Each row was made from one small tree. The marks that hang from a mark follow it in brackets, in alphabetical order. Every link used is in the known rows. Write each row's tree.
Known rows
roval[dozup[kivi[rerom] lugimo[patu]] zutun[mipu]]: [ 11.1 -11.0  -3.7   8.4  31.5   5.1   9.1  15.9 -28.3 -28.4  -5.7 -18.3
 -37.6   8.5  -9.5  -2.3   5.8   5.6   1.4  41.8 -26.1   1.0 -20.3  -9.7
  14.9  22.2 -26.1]
lugimo[patu[zutun[roval]]]: [-10.1 -19.0  10.1   1.8 -10.1   1.9  -3.6  24.4 -10.5 -28.5  -3.4  -5.0
 -15.2  -9.5  14.0 -15.7 -20.3  13.8  14.8   8.7   7.1   2.3 -10.2  -3.2
   7.8  -9.9 -15.9]
rerom[dozup]: [ -1.5  -3.8   5.4  14.6  29.5 -12.6   1.2   1.6  -9.8 -14.7 -12.8   3.2
 -12.5  -1.6  19.9 -17.8   3.3  -1.6  25.2   9.7  -2.0   1.6  -2.6  15.6
  -9.9  -6.2  -7.4]
roval[zutun[dozup]]: [  3.8 -26.6   3.4  -7.0  -2.0   0.9  -5.9  13.5   0.1 -22.6  -7.8   2.4
 -16.6  -9.1  19.6  -9.9   1.1  -1.0  21.2  21.5   2.9  -1.0  -1.3  17.3
  -8.2   1.0  -2.1]
rerom[dozup[lugimo]]: [ -1.1   5.9   2.7  16.0  21.0  -5.4   0.1  -2.7 -25.8 -16.1  -0.9  -0.4
 -12.3  -0.9  14.2 -11.9  13.8  -5.7  10.9  22.8  -2.5   4.7  -0.5   1.3
  -0.8 -13.5  -8.3]
lugimo[patu]: [ -1.2  -6.4   7.3   9.5  -1.5  -4.6  -4.4   8.5  -2.4 -30.0 -10.4  -5.3
 -20.0  -5.0  11.1  -8.8 -13.7  19.9  16.0  -1.1   4.9  -4.4 -10.7   2.6
  -2.4  -8.4 -18.8]
mipu[dozup[kivi patu]]: [ -6.9 -13.0 -10.6 -12.5  16.3  -9.6  15.6   6.1 -23.9 -32.2 -11.4  16.3
 -20.4  11.7   8.3 -20.8   4.3  21.3  12.1  34.9 -19.8   0.8  -6.3  19.5
  -7.9  14.3   2.6]
roval[dozup[kivi lugimo[patu] mipu zutun]]: [ 13.5   1.8  -9.1 -16.5  19.7  13.0   7.8  27.8 -58.4 -25.0  -8.8 -17.7
 -30.0  -8.8  -0.2   0.1   9.8   7.7 -39.0  54.9 -32.7  -4.6 -14.9  -4.0
  27.2  -0.7 -24.7]
dozup[kivi[rerom] roval zutun[mipu patu]]: [-32.7 -19.2 -10.8   7.3  30.7 -19.1  19.7  23.9 -14.8 -27.8  -6.6   2.7
 -41.0  18.8  -7.3 -11.5  14.9  19.1  -3.9  42.1 -28.0  17.6 -14.5   5.7
  12.3  27.7  -6.3]
dozup[mipu patu roval[zutun]]: [-13.3 -15.7   8.3 -12.3  21.5  -6.0  10.7  19.4 -28.4 -19.8  -6.6  -7.0
 -28.8  11.1  11.4  -0.9   4.7   9.8 -30.4  51.4  -7.8 -12.1  -9.8  -2.8
   2.2   0.9 -13.1]
patu[dozup[kivi mipu zutun]]: [  4.7  -8.3   0.1 -12.0  26.2   5.5   7.3  11.1 -37.3  -7.4 -19.1   5.6
 -18.3  -6.3  12.7  -9.2  18.8 -20.2 -29.4  36.9 -36.5   2.8 -11.9  24.6
  17.9  -0.8  -4.5]
dozup[kivi lugimo mipu roval[zutun]]: [-10.0 -13.1 -15.1 -11.7  15.0  16.1  10.9  13.3 -41.3 -17.6   5.9 -13.4
 -39.4   6.0   9.4  10.1  20.4 -10.3 -46.5  59.9 -20.8  -8.9 -16.4  -9.8
  19.0  14.3  -3.8]
patu[dozup[lugimo] zutun[mipu roval]]: [-13.9  -6.0   5.3  -0.3  -8.9  -3.1   3.8  13.1 -28.6 -16.9  14.2   0.7
 -11.5   1.2  -6.5 -12.0  14.1 -34.3  15.3  30.2 -14.2  18.9  -8.9   6.0
  27.4 -21.3  -2.3]
mipu[dozup[lugimo[patu] zutun]]: [ 11.9   1.2  -1.0 -12.1  -7.4   4.8   6.3   9.7 -31.2 -22.6   7.7  -1.3
  -9.4   0.0  -6.0 -22.7  -1.2  13.1  -3.7  39.2 -21.3   4.0   0.9  -9.2
   9.8 -15.3 -17.6]
patu[dozup[kivi lugimo mipu roval] zutun]: [  2.2  -9.1 -10.6  -5.7  16.6   9.2   7.1  13.5 -60.4 -11.3  10.6  -7.6
 -33.8   0.7   3.3  -1.4  26.7 -38.1 -28.7  59.7 -16.3  -3.8 -17.1  -4.1
  27.5   5.5  -1.7]
zutun[dozup[kivi lugimo patu roval] mipu]: [-40.8  -5.5  -0.3 -18.1   4.7 -23.5  12.2  12.1 -36.8 -35.0   0.0   8.5
 -46.8  19.7 -15.0  -2.6  16.1   8.4  14.0  62.0  -9.6   1.7 -10.5  13.8
   6.6   4.0   6.5]
lugimo[patu[dozup[mipu roval zutun]]]: [ -3.5  -0.2  17.0  -7.1  14.6  -4.9   3.9  15.3 -35.7 -10.1 -10.9 -13.1
 -22.7  -3.5  -2.2  -7.2  -0.9  -7.1 -11.9  39.7 -14.2 -11.9 -15.2   2.1
  14.7 -16.8 -21.3]
kivi[dozup[lugimo] rerom]: [  1.5 -19.5 -20.1  26.7  18.8   3.6  -0.3 -14.1 -25.9 -16.7   0.7  13.8
 -12.8   3.6  22.8 -12.0  29.4   6.0  22.8  34.9  -7.1  11.3   0.2  -1.4
   0.7  19.4 -20.0]
dozup[kivi lugimo mipu patu[zutun[roval]]]: [-23.8 -16.9  -2.1 -16.2   6.2  14.4   8.9  24.9 -58.7 -30.1  -2.8   4.2
 -27.0   0.2  16.7  -5.0  12.5  11.4 -44.7  57.8 -25.6  10.8  -3.9  -5.0
  22.8   2.9   0.2]
mipu[dozup[lugimo zutun]]: [ 12.9  -1.2 -11.8 -11.8  -4.0   4.3  10.1   5.1 -25.6 -20.4  10.6   8.5
  -6.0   2.6   0.7 -23.7  13.8  -1.1  -7.7  40.2 -23.5  10.2   3.7  -0.3
   9.3 -12.6  -7.8]
kivi[dozup[lugimo patu roval[zutun[mipu]]] rerom]: [-16.9 -18.5  -5.7  11.4  29.9 -12.4  12.0  -3.7 -37.1 -15.5   4.8   7.0
 -24.2  29.3  -0.6  -7.1  26.1  10.6  11.9  68.9  -7.4   5.2  -6.2 -10.3
   3.0  23.5 -26.4]
patu[dozup[lugimo]]: [  6.1   6.3  -1.0  13.6   1.7   0.5  -1.4  -7.8 -26.2 -19.3   1.7   1.2
 -10.5  -4.0   7.0  -4.1  23.4 -25.9   6.4  20.7  -1.2   4.3  -7.7   8.2
   9.8 -19.2  -6.6]
kivi[dozup[roval]]: [-13.0 -16.1 -23.9   2.1  10.3 -15.3   5.8  -1.2 -18.8 -14.6   2.2   5.2
 -17.1   8.4  13.5  -5.1  17.4  -0.8  32.5  35.1  10.1  -6.0 -13.6  15.0
  -2.1  12.2 -16.2]
dozup[kivi zutun]: [  2.9 -10.1  -8.2  -7.6  16.1  -0.7   9.4  11.1 -14.4 -21.9 -16.1  14.4
 -18.5  -0.1  16.4 -12.2   7.7   2.9 -25.4  20.8 -17.0   6.0 -10.8  17.7
   7.7   6.8  -7.3]
zutun[patu roval[dozup[kivi lugimo]]]: [-32.8  -9.9 -28.0   2.2  -5.0   0.5   8.8  30.8 -36.4 -46.6   0.5 -15.4
 -19.3 -10.4   6.0   6.9  20.1  19.2  17.5  38.7  -4.8  12.3 -12.3   9.1
  17.2   3.9   1.0]
rerom[dozup[roval]]: [-12.1  -1.6   1.8  12.9  33.0 -21.1   7.2   1.4 -15.6 -13.8  -6.7  -1.5
 -21.8   5.8  12.4 -14.0   6.5  -6.9  23.6  26.0   7.0  -7.6  -9.8   8.0
  -7.4  -4.2  -8.4]

Which tree is each row?
[-16.8   1.8  17.9 -12.1  47.5 -25.1  15.8  13.1 -32.1 -14.8 -24.1  14.1
 -20.9  17.8  -0.2 -22.8   3.1  12.4  -5.9  40.0 -29.6  10.9  -6.6  21.9
   0.6   0.9  -9.8]	rerom[dozup[kivi patu zutun[mipu]]]
[ -7.6  -8.1 -16.5  -3.6   9.4  16.4   4.9   7.7 -36.5 -24.2  -1.9  -1.9
 -32.8  -3.6  17.0   3.4  21.5   0.6 -33.8  33.2 -29.5   3.7  -8.8   3.7
  17.7   6.3   0.0]	dozup[kivi lugimo mipu]
[-22.1 -10.1  -0.7  -5.7  -8.5   6.4   4.3  21.0 -31.4 -31.8   4.5  -5.2
 -30.7   2.8  -4.4  -6.1  -5.3   8.5  -3.0  29.0 -15.9  10.7 -15.2  -6.5
  23.5   0.3  -8.8]	dozup[kivi lugimo[patu[zutun[mipu roval]]]]
[-11.3 -15.3  -3.4 -11.1 -10.4 -13.2   1.8  21.5 -22.6 -23.4  21.5  -0.3
 -34.6   6.1  -9.3 -11.9   9.1 -16.7  21.7  42.7  -2.3   7.1  -5.3   0.9
  14.2  -5.5   0.0]	patu[zutun[dozup[lugimo roval] mipu]]
[-18.9 -22.2  -0.2  -3.7  -6.1  -8.6   5.7  24.8   1.5 -23.3   5.5   4.6
 -16.8   3.7   5.5 -17.5  -4.5  -6.9  18.8   9.8 -12.2  17.8  -8.3  11.8
  14.9  -8.2  -3.6]	patu[zutun[mipu roval]]
[-24.1 -14.5  -7.3 -12.1  -3.0 -10.0   6.0  13.5 -43.4 -21.8  11.6  11.3
  -7.4  12.7   2.0 -11.1  15.9   8.2  19.1  52.6  -7.0  19.1  -2.3   4.8
  14.1  -1.9 -15.6]	kivi[dozup[lugimo patu[zutun[mipu roval]]]]
[  1.9  -3.5 -25.2 -14.5  15.8   8.8  11.3  36.5 -57.1 -31.1  -0.5 -18.4
 -25.7 -10.4   1.5   3.6  26.1  11.9 -33.4  57.2 -33.5  10.7  -9.1   3.3
  27.7   4.5 -10.5]	roval[dozup[kivi lugimo mipu zutun[patu]]]
[-22.1 -25.9 -17.7  11.6  26.1  16.8   9.8  19.4 -42.5 -25.2   4.8 -16.4
 -44.4   5.8  10.8   8.0  26.2  12.6 -34.3  63.3 -25.5   3.9 -10.8 -18.9
  15.9  32.8  -3.4]	dozup[kivi[rerom] lugimo mipu roval[zutun[patu]]]
[  3.3   1.5  -0.2   5.1   5.7   9.4  -1.4  -0.1 -37.3 -13.2   1.2  -5.0
 -16.6  -7.5  10.2  -0.1  26.3 -25.0 -11.1  30.5 -21.3   3.0  -4.9   6.5
  17.3 -18.4  -5.1]	patu[dozup[lugimo mipu]]
[ -5.4 -20.6  11.8  11.2  35.8   7.1   4.3   9.0 -33.6 -13.0 -18.8 -13.6
 -38.3   0.8   7.2  -3.6   1.8  -3.3  -6.4  43.7 -18.6 -16.0 -22.0  -2.5
   7.3  20.3 -16.2]	lugimo[patu[dozup[kivi[rerom] mipu roval[zutun]]]]
[-25.7  -6.3 -11.6 -12.3  14.3   4.3  13.5  22.9 -52.5 -35.8 -11.1  -4.5
 -24.2  -3.4  12.0   2.7  18.4  12.1 -18.3  58.2 -21.7   0.9 -11.7   7.7
  18.4  -3.2  -5.9]	zutun[roval[dozup[kivi lugimo mipu patu]]]
[  3.1  -0.2 -11.2  -6.5   7.2   8.4   8.4   5.9 -32.1 -24.6  -4.2  10.2
 -19.4   1.5   9.3  -7.6  18.7  -2.5 -40.6  35.3 -17.9  10.0  -7.5   2.4
  17.4  -0.7  -8.5]	dozup[kivi lugimo zutun]
[-26.2 -16.2  -6.9  -0.8  33.3 -24.9  25.0   5.0 -16.0 -28.5  -5.0  13.9
 -40.7  31.4 -10.9 -23.7   7.8  16.2  22.3  46.6 -32.1   4.1 -12.7  11.0
  -2.4  25.2   0.0]	zutun[mipu[dozup[kivi[rerom] patu roval]]]
[-32.6  -4.3 -21.2  -4.7 -10.9 -21.0  15.1  21.3 -19.5 -34.3  27.2 -13.3
 -28.6  18.0 -25.9  -7.4  13.4  15.5  36.5  39.8 -20.7  16.9  -5.5   1.1
  10.6  -2.2   3.2]	zutun[mipu[dozup[lugimo roval]] patu]
[-11.2 -19.7  17.4  24.8  31.8  11.2  -2.2  13.6 -40.4 -13.0  -6.5  -5.7
 -22.7  -7.9  21.2 -21.6   0.6   9.2   1.9  40.2 -23.9   9.2   2.9 -20.5
   9.9   1.8 -15.6]	kivi[rerom[dozup[lugimo[patu[zutun[roval]]] mipu]]]
[-14.7 -23.7  10.6  -3.8  17.7  -3.3   5.7  10.1 -24.0 -29.1  -9.8  10.8
 -35.3  13.1   1.3 -10.1  12.6  12.4   5.3  50.8 -22.5  11.5  -3.0   6.9
   0.2  19.0  -2.1]	roval[zutun[dozup[kivi[rerom] lugimo patu] mipu]]
[ -6.2  -3.2 -13.1 -10.4   8.2  -2.1  14.3   1.8 -39.6 -34.1   0.7  12.6
 -21.4  12.7   2.1 -16.2  13.9  16.7  -2.2  48.0 -20.1   4.4  -2.7   5.4
   0.3   6.8   1.3]	mipu[dozup[kivi lugimo patu]]
[ 22.0   8.8  -2.5  -3.4   6.9   0.4   3.7  19.2 -38.3 -29.1  -1.3 -14.6
 -14.4  -7.4  -4.6  -7.0   4.7   5.1 -12.9  37.7  -4.2  -2.5 -11.2  -8.2
  18.3 -18.5 -32.2]	roval[dozup[lugimo[patu] zutun]]
[-11.6 -19.0  -8.8 -10.1  18.6  -6.3   3.3   7.5 -37.0 -15.2 -10.3   8.3
 -12.2   4.0  20.8  -7.2  15.9  21.2   8.5  41.4 -15.6   2.5  -2.0  18.9
  -1.2   6.6 -17.1]	kivi[dozup[mipu patu]]
[-20.4 -22.6   0.6 -15.5  -3.5  -4.4   9.4  28.6 -16.8 -26.9   1.6  -2.1
 -26.1   5.0  -6.9 -23.7 -21.5  14.9  30.6  24.2 -25.1   8.1 -13.6   6.1
  12.0   6.5  -5.5]	lugimo[patu[zutun[mipu[dozup[kivi]] roval]]]
[-11.9 -12.7 -14.9   9.7  26.3 -12.0  12.1  -3.0 -31.9  -8.2   8.4  12.2
 -20.9  21.6  -3.8 -14.3  31.5  -3.3   6.9  61.5 -21.4  12.4  -6.3  -4.8
  15.2  15.6 -26.3]	kivi[dozup[lugimo roval zutun[mipu]] rerom]
[  7.1 -13.7 -16.2 -17.8  13.3  -0.5  15.8  10.6 -18.6 -21.0  -6.7  15.3
 -14.6   4.0   7.0 -25.9   6.6   4.7  -3.2  34.0 -30.7   5.2  -5.5  18.5
   3.0  10.7  -1.2]	mipu[dozup[kivi zutun]]
[ -9.1 -17.8 -23.1  25.8  21.8  -4.4   5.5 -12.7 -30.7 -15.5   7.4   9.4
 -22.5  11.7  15.4  -8.2  33.2   0.7  21.4  50.7   1.5   1.0  -6.9  -7.9
   2.6  23.0 -20.7]	kivi[dozup[lugimo roval] rerom]
[-13.7 -15.7  -3.5  -1.1   9.1  13.3  14.0   9.4 -36.7 -26.7  -6.5  10.1
 -19.7   2.0   3.9 -26.2   2.5  20.9  -3.9  53.3 -35.1   9.7  -2.3  -8.3
  11.8  11.4  -9.2]	mipu[dozup[kivi[rerom] lugimo[patu] zutun[roval]]]
[ -9.3 -25.2  -2.7  11.2  20.0  23.1   4.6  11.4 -51.9 -13.4  -2.4   4.7
 -24.2  -9.2  20.4 -11.1  26.0 -26.0 -19.0  51.6 -32.7  13.3  -7.8  -2.5
  27.2  10.8   1.6]	patu[dozup[kivi[rerom] lugimo mipu] zutun[roval]]
[-15.2 -31.6 -22.2  13.8  22.2   9.0   3.7  11.8 -44.8 -12.5  10.7 -12.5
 -24.1   5.3  14.3   2.3  33.2  13.1   3.1  69.5 -17.2   7.2  -2.7 -15.1
   9.8  30.7 -18.0]	kivi[dozup[lugimo mipu roval[zutun[patu]]] rerom]
[-25.6  -7.4   3.3 -19.7  -0.4  21.6   6.4  24.7 -50.6 -22.8 -11.4  -5.2
 -24.6  -8.9   9.1  -1.5   1.7  16.6 -48.5  51.5 -37.0   5.6  -8.5  -6.4
  29.8  -8.2 -12.2]	dozup[kivi lugimo[patu] mipu zutun[roval]]
[  0.7 -22.3   8.8  11.5  31.9   4.4   3.6  15.9 -42.5 -13.3 -10.6  -9.3
 -40.5  -0.6   7.6 -12.2   0.6  -8.7  -5.1  43.0 -16.8 -10.0 -20.2  -6.7
  15.0  19.7 -15.1]	lugimo[patu[dozup[kivi[rerom] mipu roval] zutun]]
[-10.5  -3.8   0.7 -14.7 -15.7   6.0   8.0  14.9 -31.3 -24.8   5.4   1.0
  -5.5  -3.0  -3.3 -21.9  -4.0  15.3   2.6  44.2 -20.9   6.7   1.2  -6.7
  13.4 -19.6 -12.1]	mipu[dozup[lugimo[patu] zutun[roval]]]
[-13.9  -8.7  -4.2  -1.8   4.1  -1.9   4.8  18.3 -23.8 -24.9   6.1 -14.8
 -20.9   5.7 -10.6   4.1  17.5  -5.5   9.5  30.8 -21.4  18.6 -12.7  11.6
  14.5   4.2  -0.1]	roval[zutun[mipu patu[dozup[kivi lugimo]]]]
[-13.3 -21.0  16.8 -17.0   4.0 -15.9   1.7  18.4  -4.1 -26.5  -8.9   5.4
 -21.7   8.0   0.1 -12.1  -2.2  10.7  23.5  31.6  -9.7   6.2  -1.8  20.7
  -7.0  -3.6  -3.8]	roval[zutun[dozup[patu] mipu]]
